What can hang from each mark:
K_891: K_167 K_250
K_275: K_167 K_250
K_258: K_195 K_250
K_639: K_195 K_250
K_250: K_99 K_258 K_275 K_373 K_891
K_167: K_275
K_195: K_258 K_373 K_639

Each row was made from one small tree. The marks that hang from a mark follow it in brackets, in the order of their numbers. Every link used is in the known rows. Write each row's tree.
Known rows:
K_250(K_99 K_258(K_195) K_275(K_167) K_373 K_891):  4.64 -1.78 -8.44  2.97 -3.92  0.84  0.08 -2.09  0.14 -0.54 -0.24  1.04  0.61 -3.00  1.77  2.90 -3.88 -1.24 -4.06 -1.93 -2.71 -2.07 -0.54
K_891(K_167 K_250(K_258)):  2.12 -2.10 -1.88  4.90 -1.37  1.30  0.94 -0.20 -2.29  0.32 -0.05  2.93 -3.24 -2.97 -0.72  2.21 -1.43  0.03 -2.32 -1.41 -0.57 -1.57 -2.35
K_891(K_250(K_258 K_373)):  2.71 -2.78 -4.06  4.58 -2.32  1.09  0.22 -0.76 -1.93 -0.01  0.00  1.48 -1.77 -2.22  0.13  1.33 -2.07 -0.65 -3.00 -0.88 -0.56 -1.56 -2.40
K_250(K_99 K_275 K_891(K_167)):  3.12  2.45 -5.22  1.95 -3.72  0.98 -1.39 -0.42 -0.26  0.96 -0.64  1.27 -1.36 -3.79 -0.92  2.04 -2.95 -0.46 -1.24 -2.64 -1.59 -1.06 -1.26
K_167(K_275(K_250(K_99 K_373))):  3.01 -1.88 -4.69  1.62 -3.82  0.78 -1.12 -0.51 -0.03  0.84 -0.15  2.87 -1.20 -1.25  1.73  0.38 -1.63 -1.42 -1.35 -0.36 -0.37 -0.47 -2.63
K_258(K_195(K_639) K_250(K_99 K_891(K_167(K_275)))):  3.87 -1.23 -5.37  1.49 -3.65 -0.05 -4.62  0.73  0.28  0.27  0.08 -0.41 -1.19 -2.43  1.75  2.92 -2.28 -1.49 -2.00 -2.98 -0.69 -0.33 -1.20
K_891(K_167(K_275) K_250(K_99 K_258(K_195(K_639)) K_373)):  2.69 -5.19 -4.80  6.23 -2.60  0.90 -1.67 -0.55 -1.07  0.78 -0.05  3.97 -3.25 -4.85  1.86  3.84 -1.92 -0.07 -2.59 -1.60 -1.00 -1.44 -1.26
K_639(K_250(K_99 K_258 K_275(K_167) K_373 K_891)):  3.17 -0.02 -6.38  2.98 -3.53  0.55 -0.84 -1.90  0.50  0.20 -0.12  2.45  0.10 -2.25  0.50  0.79 -3.60 -1.14 -2.34 -1.46 -1.38 -1.64 -0.70
K_167(K_275(K_250(K_258 K_891))):  3.00 -0.15 -3.77  1.94 -3.42  0.13 -1.66 -0.76 -0.46  1.34 -0.21  2.25 -0.90 -0.60  0.95  0.94 -2.02 -1.80 -0.71 -0.38 -0.07 -1.01 -2.75
K_891(K_167(K_275) K_250(K_373)):  2.57 -2.38 -3.02  6.39 -2.64  1.19 -0.18 -0.42 -1.39  0.76 -0.15  4.22 -3.40 -4.33  0.86  1.34 -0.73  0.08 -1.62 -0.66 -0.14 -0.83 -1.89
K_258(K_195(K_373) K_250):  3.05 -4.11 -3.78 -0.10 -2.78  0.14 -1.54  1.44 -0.40 -2.24  0.61 -0.72 -0.77 -0.03  0.17  0.04 -2.35 -2.76 -2.03 -1.55 -0.17 -0.63 -2.48
K_891(K_167 K_250(K_99 K_258 K_275 K_373)):  3.07 -2.40 -5.18  6.07 -2.66  1.53  0.51 -1.25 -1.60  0.03 -0.37  3.79 -2.88 -5.56  0.47  3.34 -2.55 -0.07 -3.90 -1.74 -1.63 -1.76 -1.26
K_195(K_258(K_250)):  3.43  0.31 -1.44 -0.62 -2.18  0.49 -1.08 -0.06 -0.26 -0.90  0.13  0.21  0.14 -0.21 -0.62  0.49 -2.25 -1.90 -0.39 -0.64  0.69 -1.26 -3.10
K_250(K_275 K_373):  3.54 -1.24 -4.92  2.97 -3.47  1.17 -0.92 -0.97 -0.43 -1.12 -0.48  0.75 -0.29 -2.21 -0.83 -0.40 -2.57 -1.68 -2.79 -0.27 -0.06 -1.58 -1.75
K_891(K_167(K_275) K_250(K_99 K_373)):  2.35 -2.61 -4.10  5.69 -3.08  1.28 -0.44 -0.31 -1.11  1.24 -0.23  4.47 -3.44 -4.88  1.33  2.25 -1.13  0.51 -1.83 -1.38 -0.91 -0.58 -1.72
K_891(K_167 K_250(K_258 K_373)):  3.04 -2.52 -3.16  6.29 -1.75  1.49  1.37 -0.90 -2.22  0.25  0.03  3.37 -2.92 -4.08  0.40  1.62 -1.64 -0.06 -3.33 -1.42 -0.95 -1.68 -1.90
K_639(K_195(K_258) K_250(K_373 K_891)):  2.83  0.02 -1.64  2.03 -2.36  0.07 -1.74 -0.10  1.56  0.15  0.53  2.53  1.01 -0.20 -1.14 -0.68 -3.11 -1.42  1.00 -1.16  0.94 -1.20 -1.11
K_891(K_250(K_258)):  1.92 -2.48 -2.75  3.19 -2.01  0.93 -0.20 -0.10 -2.03  0.12 -0.09  1.16 -2.07 -1.09 -0.98  1.93 -1.78 -0.55 -2.05 -0.87 -0.15 -1.47 -2.89
K_195(K_258 K_639(K_250(K_99))):  1.13  0.51 -1.59 -1.51 -1.61  0.71 -2.90 -0.12  0.75  0.52  0.40  0.83 -1.38 -0.17 -1.68  0.74 -3.18 -1.45  2.87 -0.78  0.76 -1.71 -2.59
K_250(K_99 K_258(K_195(K_639)) K_275 K_373 K_891):  4.43 -1.48 -8.42  3.05 -4.12  0.43 -3.22 -1.57  0.11  0.09 -0.33 -0.32  0.18 -3.69  0.93  3.03 -4.58 -1.80 -3.30 -2.43 -1.89 -2.11 -0.49
K_195(K_373):  0.76 -0.91 -2.20 -0.82 -2.12  1.02 -0.31  0.73 -0.82 -0.28  0.46  0.44 -2.10  0.02 -1.92 -1.49 -2.59 -2.01  1.08 -0.53 -0.31 -1.22 -3.10

Which tree is each row?
-0.07  0.42 -3.43  0.61 -2.22  0.26 -4.23 -0.10  0.44  1.81  0.63  2.16 -3.32 -2.15 -0.74  0.35 -3.93 -2.08  2.66 -1.36 -0.64 -1.54 -1.54
K_195(K_373 K_639(K_250(K_99 K_258 K_891(K_167(K_275)))))
 1.17 -2.23 -3.42 -0.17 -2.15  0.25 -2.64  1.09  0.35 -0.36  0.81 -0.40 -1.93 -0.03 -1.26 -0.36 -3.12 -2.37  1.73 -1.61  0.03 -1.28 -2.02
K_258(K_195(K_373 K_639(K_250(K_891))))
 2.01 -4.27 -4.33  4.27 -2.22  1.10  0.41  0.06 -1.42 -0.63 -0.04  3.42 -3.53 -4.57 -0.45  3.97 -2.85 -0.56 -2.22 -2.03 -1.52 -1.77 -1.63
K_891(K_167 K_250(K_99 K_258(K_195(K_373)) K_275))
 5.00 -0.94 -5.51  3.00 -3.13  0.40 -2.84 -0.04 -0.20 -0.60  0.40 -1.08 -0.77 -2.77  1.91  1.12 -2.38 -1.98 -3.20 -2.78 -0.67 -0.77 -1.03
K_258(K_195(K_639) K_250(K_373 K_891(K_167)))
 4.86 -1.38 -6.94  1.80 -3.54  0.81  0.99 -1.05 -0.56  0.57  0.31  1.16 -0.14 -1.67  2.45  1.44 -3.22 -1.67 -3.31 -2.68 -2.37 -1.05 -2.15
K_275(K_250(K_99 K_258(K_195) K_373 K_891))
 2.13  0.59 -1.21  1.21 -2.46 -0.18 -2.69  0.14  1.77 -0.44  0.10  2.43  0.69 -0.13 -2.66  0.66 -3.51 -1.78  1.58 -0.84  1.43 -1.50 -1.14
K_639(K_195(K_258) K_250(K_275 K_891))
 1.27 -0.94 -2.85  1.33 -2.08  0.50 -3.93 -0.44 -0.02 -0.30 -0.02  0.37 -1.45 -0.37 -2.10  0.52 -3.11 -2.03 -0.36 -0.34  0.99 -2.08 -1.81
K_195(K_639(K_250(K_258 K_275)))
 3.52 -1.86 -6.05  2.13 -3.83  0.25 -2.57 -1.01  0.16  1.30  0.00  1.92 -1.00 -1.74  2.46  1.95 -2.70 -1.88 -1.28 -1.18 -0.90 -1.03 -1.98
K_167(K_275(K_250(K_99 K_258(K_195(K_639)) K_373 K_891)))
 0.30 -2.06 -1.35 -0.85 -2.09  0.20 -2.30  0.85  2.03 -1.12  0.52  3.66 -0.69 -0.28 -2.80  0.60 -4.19 -2.18  2.62 -0.58  0.80 -1.54 -1.45
K_639(K_195(K_258 K_373) K_250(K_99 K_275))
 3.92 -2.89 -5.95  3.20 -3.46 -0.09 -1.80 -0.50  0.24  0.42  0.14  1.54  0.69 -1.65  0.69  0.34 -3.26 -1.03 -2.63 -2.53 -1.14 -1.11 -1.01
K_639(K_250(K_99 K_258(K_195) K_373 K_891))
 4.39  2.53 -3.98  0.77 -3.01  0.69 -0.20 -1.72  0.30 -0.94  0.09  0.52  0.42 -2.00  0.74  1.01 -3.07 -2.11 -0.81 -0.63 -0.35 -1.62 -2.03
K_195(K_258(K_250(K_275(K_167) K_373 K_891)))
 3.65  2.42 -4.86  0.92 -3.62  0.58 -1.30 -0.78 -0.25 -0.90 -0.24 -0.63 -0.21 -1.16  0.37  1.18 -2.32 -1.92 -2.63 -1.23 -0.56 -0.87 -1.79
K_258(K_250(K_275(K_167) K_891))
 2.56 -1.20 -6.86  0.28 -3.37  0.61 -0.13 -1.05  0.13 -0.52  0.04  0.86 -0.69 -1.93  0.22  3.09 -4.23 -1.78 -1.37 -1.83 -2.59 -2.10 -1.24
K_250(K_99 K_258(K_195(K_373)) K_275(K_167) K_891)
 3.35  2.39 -6.32 -0.11 -3.19  1.95  3.65 -1.76 -0.22  0.90  0.50  1.71 -1.38 -0.82  2.85  0.60 -2.21 -0.98 -1.60 -1.77 -2.84 -0.73 -2.45
K_275(K_167 K_250(K_99 K_373 K_891))
 1.82 -1.62 -3.86  1.15 -3.25  0.47 -2.24  0.28  0.42 -0.47 -0.33  1.83 -0.65 -0.88 -1.86  0.25 -2.62 -1.07 -0.94 -1.20  0.26 -0.95 -1.75
K_639(K_250(K_99 K_275))
 2.95  2.02 -4.11  0.05 -2.15  1.45  3.37 -1.73 -0.91  0.54  0.42  1.53 -1.21  0.54  1.51  0.99 -2.18 -1.54 -1.40 -0.88 -1.92 -1.60 -2.89
K_275(K_167 K_250(K_258 K_891))
 2.96 -4.63 -6.51  3.99 -2.94  1.34  1.16 -1.22 -0.98 -1.27 -0.14  2.19 -1.72 -2.99  1.16  3.76 -2.62 -0.59 -3.92 -1.18 -1.75 -1.83 -1.54
K_891(K_250(K_99 K_258(K_195) K_275(K_167) K_373))
 4.66 -1.21 -7.78  4.47 -3.56  0.73 -2.29 -1.65 -0.03  0.29 -0.29  1.18 -0.71 -5.20  1.12  3.28 -4.23 -1.34 -3.55 -2.87 -2.21 -2.17 -0.09
K_250(K_99 K_258(K_195(K_639)) K_275 K_373 K_891(K_167))
 3.70 -0.53 -4.72  3.04 -3.69  0.29 -1.34 -1.33 -0.36  1.31 -0.15  2.48 -0.61 -1.46  1.86  0.43 -2.17 -1.88 -1.47 -0.38 -0.39 -1.05 -2.41
K_167(K_275(K_250(K_258 K_373 K_891)))
